What can hang from each mark
S: E H L P
K: S X Z
D: C
T: X
A: Z
Z: K
M: H
C: D E
E: C S
W: S
X: F J K
J: X
H: M U

Every row comes from one small tree of marks. The marks that hang from a mark follow it in brackets, in alphabetical order. Every link used is in the known rows. Which tree was each row made from?
In the rows, 128 means zero.
Known rows
W(S(E(C(D)) P)): [149 105  85 152 115 177 117 163 174 163 146 115 145  80 148 103 116 132
 198 117 115  89 152  92  80 117 123  95 129 115 100  89  95 125 174 135
  99 158]
C(D E(S(H L P))): [143 115 110 146 132 176 159 123 182  99 161 124 126 110 181 106  96 142
 198 126 110 110 150  94  79 131 103  84 141 112 156  94  72 112 169 138
 139 170]
J(X(F K(S(P)))): [126  86 132 163 141 114 118 138 169 150 127 143 152 109 128 120  86 144
 215 147 113 112 102  82  65 144 101 100  84 128 109  89 149  92 145 155
  67 181]
E(C): [147 127  89 184 128 171 109 139 191 135 139 137 135  94 116 110 144 123
 168 132 133  96 115  90 115 109 124 105 115 135 120  98  87 112 157 136
 112 151]
D(C(E(S(L)))): [151 125 135 164 112 167 145 118 185  96 158 134 145 125 140 104 114 125
 170 146 125 128 167  82  85 139  93  84 126 124 122 100  69  97 176 125
 141 160]
K(S(E(C)) X): [127  95  69 164 124 131 102 143 150 191 124 126 154  90 150 108 137  98
 239 124 111 103 128  70 101 113 108 104  87 127  99 116  80 107 149 167
 107 142]
W(S(P)): [157 118  87 134 121 182 131 168 163 142 144 134 144  80 147 110 121 141
 192 126 113 109 128  80  87 117 105  85 126 118 109 106 139 127 182 124
  99 166]
K(S): [121 107  87 156 111 160 134 152 168 141 148 150 126  94 149 113 144 122
 209 139 116  96 103  74 110 129 108  83  82 135 122 114 117 127 173 149
 115 154]
Z(K(S(E(C)))): [135  99  81 155 103 151 107 162 166 181 150 124 155  98 153 119 150 106
 197 115 115  95 139  93 112 130 108 103  71 137 121  88 104  98 159 155
 119 147]
T(X(F J K)): [124  81 111 187 136 146 126 131 186 126 124 165 154 100 140 136  92 126
 152 147 110 103 130 105  79 131 131  87  86 139 112 110 122  72 115 176
 107 190]
Z(K(S(L) X)): [121  99  98 145 139 120 121 134 149 167 133 140 167 106 166 118 128 103
 219 110 102 115 147  68  95 113  97 107  68 135 144 122 123  88 154 155
 126 164]
X(F J K): [145  90 131 174 136 133 118 141 180 132 136 156 144  97 131 131  90 129
 152 138 116  98 134 108  78 136 125 101  74 137 123  91 132  89 122 162
 115 185]
E(C(D) S(P)): [129 108  97 163 154 196 129 131 195 132 152 109 133  86 124 123 117 141
 165 154 131  96 112  83  79 119 129 110 147 117 120  78  93  99 178 148
 133 166]
K(S(E H P) X(J)): [159 106  39 125 134 143 132 170 129 165 129 122 153  69 183 128 107 106
 245 114 109 108 131  97 134 108  93  94  80 129 100 141 101 118 127 162
 125 151]
K(X Z): [120 108  88 147 136 129 106 127 154 157 101 129 151  83 151 122 115 113
 206 106  99 139 134  93  79  99 105  91 102 135 139 129 123 119 152 155
 121 156]
T(X(F J)): [124  93  83 178 134 161 131 135 178 108 117 160 141  95 141 125 109 126
 150 154 123  95 128  98  90 125 129  81  94 125 113 122 105  88 125 174
 126 183]
S(E H L P): [173 147  83 148 115 156 136 161 151 123 145 128 152  93 194 112 103 123
 202  90 114  98 145 107 157 105  85 101  96 128 124 124  79 128 145 124
 103 161]
A(Z(K(S(E)))): [108  94  96 148  92 159 128 175 168 153 146 117 164  90 181 119 135 104
 196 111 113 117 147  98 128 139  87  95  76 124 118 109 107 119 186 145
 105 156]
K(X(J)): [138  98  89 147 147 148 119 139 163 137 120 146 145  72 130 116 122 105
 189 136 123 115 142  89 100 107 127 101 101 126 120 129 103 107 127 149
 140 169]
T(X): [119 103  90 175 122 184 130 137 187 117 128 159 135  93 145 114 134 124
 174 139 115 110 117  91 108 117 122  81 108 131 117 122  97 104 151 149
 111 171]
E(S(P)): [135 115 108 132 143 191 138 150 174 125 147 125 135  83 146 127 118 143
 178 149 123 118 105  83  92 126 106  96 134 114 118  93 120 103 182 138
 133 170]
Z(K(S(E P) X)): [134  85  85 121 123 141 113 160 141 183 137 122 169  72 169 124 123 106
 235 110  99 115 138  92 102 121  89 102  76 130 120 114 127  88 152 156
 120 162]
C(D E(S(P))): [128  90 125 136 128 190 150 128 195 112 160 126 116  88 149 107 114 145
 190 150 117 109 144  99  58 143 114  78 148 106 144  78  89 103 179 142
 142 176]
M(H(U)): [145 137 123 162 138 193 144 146 184 127 144 133 124  56 126 117 105 116
 194 133 107 123 109  89  90 117  94  86 111 135 162 125  71 111 148 130
  87 157]
H(M): [150 117 136 175 110 147 129 154 199 139 137 153 113  72 126 114 130 115
 180 127 129 105 102  78 116 117 104  98  82 125 142  99  99 130 153 128
 115 163]
E(C(D) S): [105 101 100 178 144 188 125 122 201 137 147 119 121 103 123 112 125 128
 161 150 125  99 121  74  66 128 145 109 135 117 133  76  78 109 180 154
 140 160]
A(Z): [116 119 104 166 108 181 132 158 186 108 136 133 144  82 146 109 127 117
 173 128 127 119 128  95 131 123  97  92 110 122 119 119  96 132 185 127
 103 162]
K(S(E)): [122  98  88 149  97 153 128 163 159 161 147 142 129  94 168 106 143 112
 217 124 115  91 121  83 112 137 108  83  77 125 109 109  94 129 164 152
 111 150]
K(S X(F) Z): [102  95  74 156 130  99 109 122 135 183  98 131 151  98 165 122 103 120
 227 122  87 124 110  76  57 121  90  80  75 136 138 128 142 111 158 188
 112 155]
Z(K): [134 106 107 148 115 170 119 148 180 135 144 141 140  86 140 116 140 116
 167 120 113 114 136 100 105 125 109 103  87 133 150  93 125 101 161 133
 133 165]
Z(K(S(L) X(F J))): [125  89  94 149 147 100 121 132 139 162 126 139 172 105 162 125 105 107
 194 126 108 101 155  80  85 123 104 105  56 135 136 118 130  76 130 179
 135 177]
W(S(H(U))): [148 134  74 159 119 188 137 158 166 134 132 122 118  91 170 104 106 126
 209 104  88 127 122  74  80 117 101  87 117 126 146 113 104 145 172 120
  96 138]
W(S(E(C) L P)): [173 127  90 153 125 145 117 163 157 163 141 118 172 102 168 103 116 129
 193 102 121  92 166  80 102 104 103 102 124 121  86 100  91 114 168 129
  85 160]
J(X(F K(S))): [110  81 133 175 133 109 115 129 171 155 124 153 142 123 126 110  93 135
 210 145 108 114 109  74  53 152 112 100  72 127 118  85 135  98 144 157
  76 172]
T(X(K(S(E)))): [107  75 103 173 110 148 128 148 176 159 138 157 152 106 173 125 119 110
 209 127  95 107 123  90  97 133 117  84  76 140 100 115 108  96 141 168
  87 166]
X(F K): [131  99 134 182 121 140 114 130 183 142 134 158 137 102 133 119  95 135
 167 130 100 105 112  98  73 142 112 101  82 139 139  88 135  93 144 150
  95 183]
A(Z(K(S X(F J)))): [107  85  88 150 128 135 123 152 156 151 123 121 176  84 161 129 108 103
 192 131 112 123 144  91 102 134  90 104  73 126 126 122 130  90 160 170
 121 168]

Write each row's tree
[141 125 116 140 152 167 144 139 166 120 149 129 150  97 161 123 108 141
 175 136 124 110 122  73 106 119 103 104 127 116 117 101 109 100 178 137
 129 178]	E(S(L P))
[132 102 140 170 119 178 158 122 211 117 146 115  83  86 162 108 100 125
 210 128 101 128 125  82  55 140 104  82 124 109 185  78  54 122 164 135
 134 151]	C(D E(S(H(M U))))
[124 110  93 143 113 173 137 177 172 134 149 116 170  77 166 132 129 122
 193 120 118 116 123  95 135 129  77  97  92 131 119 114 137 107 191 140
 101 163]	A(Z(K(S(P))))
[137  91 125 169 135 110 111 136 171 146 117 139 157  99 146 145  84 134
 153 119 104 113 144 120  65 128 118  91  74 146 134  97 148  96 124 171
 114 176]	X(F J K(Z))
[135  88  96 148 142 135 107 136 158 149 116 140 161  82 133 125 107 108
 169 128 109 116 153 104  76 122 115 111  78 130 146 105 130  75 126 162
 148 179]	Z(K(X(F J)))
[160 115 115 157 108 167 144 141 190 128 146 133 109 101 160 109 116 123
 194 133 112 134 118  80  87 131  94  84 117 114 159  81  76 121 160 134
 141 151]	C(E(S(H(M))))
[151 108  82 158 104 163 107 162 164 176 137 125 146 101 149  95 132 119
 189 114 114  99 152  80  82 119 124  94 116 116  98  91  89 129 169 135
  98 147]	W(S(E(C)))
[169 153  70 166 159 174 133 137 170 124 146 107 153 110 162 129 105 139
 173 124 123 113 111  76 122 100 101 119 138 130 119 101  85 101 165 138
 122 154]	E(C S(H L P))
[149 108  79 138 164 119 137 151 141 146 134 138 172  81 166 132 111 117
 223 129 128  97 140  72 123 101 101  98  91 134  98 146 115  97 135 162
 121 172]	K(S(L P) X(J))
[118 120  69 156  96 174 138 167 170 135 145 120 155  95 178 125 128 109
 195 110 103 126 122  93 139 130  79  97  72 137 142 119 120 127 185 143
 108 146]	A(Z(K(S(H))))
[111  83 131 149 119 184 145 118 201 116 156 132 108 103 148  97 123 132
 187 150 112 112 148  91  48 147 128  76 134 104 153  74  73 112 177 146
 149 169]	C(D E(S))
[165 146 128 161 151 160 158 146 182 117 139 109 126  82 178 135  80 134
 201 107 110 125  94  67 112 110  76 109 118 122 150 105  83 113 160 124
 109 155]	E(S(H(M U) L P))
[118  93  86 129 115 152 124 174 152 163 133 106 181  73 178 127 115 101
 223 110 106 127 147  96 127 125  72 105  87 124 111 123 118  98 177 150
  98 161]	A(Z(K(S(E P) X)))
[138 126  83 193 118 183 124 136 194 136 132 103 111  83 160 106 115 111
 209  95 104  98 134 108 105 115 116 103 110 130 148  99  36 134 142 137
 103 134]	S(E(C(D)) H(U))
[117  90  82 138 128 143 114 142 153 172 132 135 153  88 149 120 135 104
 218 122  99 121 127  78  92 123 101 102  71 135 142 114 135  93 157 158
 129 159]	Z(K(S X))
[114  87 134 160 133 124 119 140 175 154 135 150 144 114 126 113 114 123
 220 137 113 121 119  75  77 138 119  98  79 132 111  95 126 110 147 140
  82 162]	J(X(K(S)))
[121  87  77 156 144 123 123 137 143 158 118 149 143  88 143 120 111 113
 212 149 113 101 119  74  77 127 111  92  73 125 116 127 120  96 134 182
 128 169]	K(S X(F J))
[140 106 102 144 124 199 154 132 186 106 160 121 113  93 167 109 103 145
 200 139 105 115 134  98  77 138 106  80 142 111 155  82  83 117 172 140
 143 167]	C(D E(S(H P)))
[149 119 126 156 105 188 138 126 190 100 158 132 132 114 126 106 121 128
 175 157 123 134 151  86  76 146  97  81 130 124 123  94  78  99 179 126
 145 155]	D(C(E(S)))
[137 109 109 148 134 205 160 128 193 102 152 106 101  83 171 113  96 143
 214 132 100 123 133  98  63 137 102  79 152 112 167  86  71 113 173 135
 128 160]	C(D E(S(H(U) P)))
[117 102  82 139 126 159 129 164 160 151 133 112 180  72 164 130 118 111
 215 119 108 130 130  85 124 119  73 104  94 130 121 130 135  97 181 149
 104 165]	A(Z(K(S(P) X)))
[151 125 103 153 124 162 145 126 171 113 148 132 129 126 184 102 113 129
 191 123 108 130 149  83  91 129  95  84 125 115 151  95  70 115 165 135
 141 159]	C(E(S(H L)))
[143 130  75 165 103 124 134 156 167 162 125 131 123  93 178 134 119 119
 220 100  98 121  89  79 119 107  80  77  61 146 155 118 123 157 160 156
 108 128]	K(S(H(M)) Z)
[134 127  66 146 105 179 141 180 165 132 152 112 163  83 181 133 119 121
 203 112 109 125 117  98 152 123  68  99  89 137 131 122 129 119 188 140
 104 154]	A(Z(K(S(H P))))
[117  91 148 171 136 102 101 121 171 152 102 135 154 120 131 120  78 138
 186 123 103 136 132 100  44 134 110  96  85 133 133  86 141 105 140 154
  82 173]	J(X(F K(Z)))
[148 138  50 142 147 108 131 136 127 162 115 115 173  98 204 136  93 123
 247  90  90 129 122  79 119  87  71  92  89 149 134 156 130 125 153 160
 104 147]	K(S(H L P) X Z)
[123 118  40 150 127 124 122 136 135 172 108 123 147  97 184 126 112 113
 245 101  83 140 114  78  97 102  87  84  79 145 146 145 126 138 156 168
 116 134]	K(S(H) X Z)
[176 141  75 137 110 157 137 171 140 148 143 128 159 102 201 102  98 130
 211  90 100 106 156  86 119 110  89  94 112 119 111 117 100 139 165 122
  95 157]	W(S(E H L P))
[121  97  58 154 125 105  95 138 140 207 108 108 169  94 168 123 126 102
 239 101 100 122 139  82  85 104 103  94  88 138 108 123 100 117 151 178
 106 132]	K(S(E(C)) X Z)
[110  87 131 157 133 104 112 137 167 167 120 131 157 118 145 126 102 124
 222 123 105 134 129  84  64 129 111  90  81 139 118 100 143 118 148 149
  81 153]	J(X(K(S Z)))
[124 128  87 186 148 170 135 113 186 122 146 118 131 124 156 112 105 126
 165 130 115 100 125  71  90 115 130 116 123 122 145  91  61 117 169 148
 140 151]	E(C(D) S(H L))
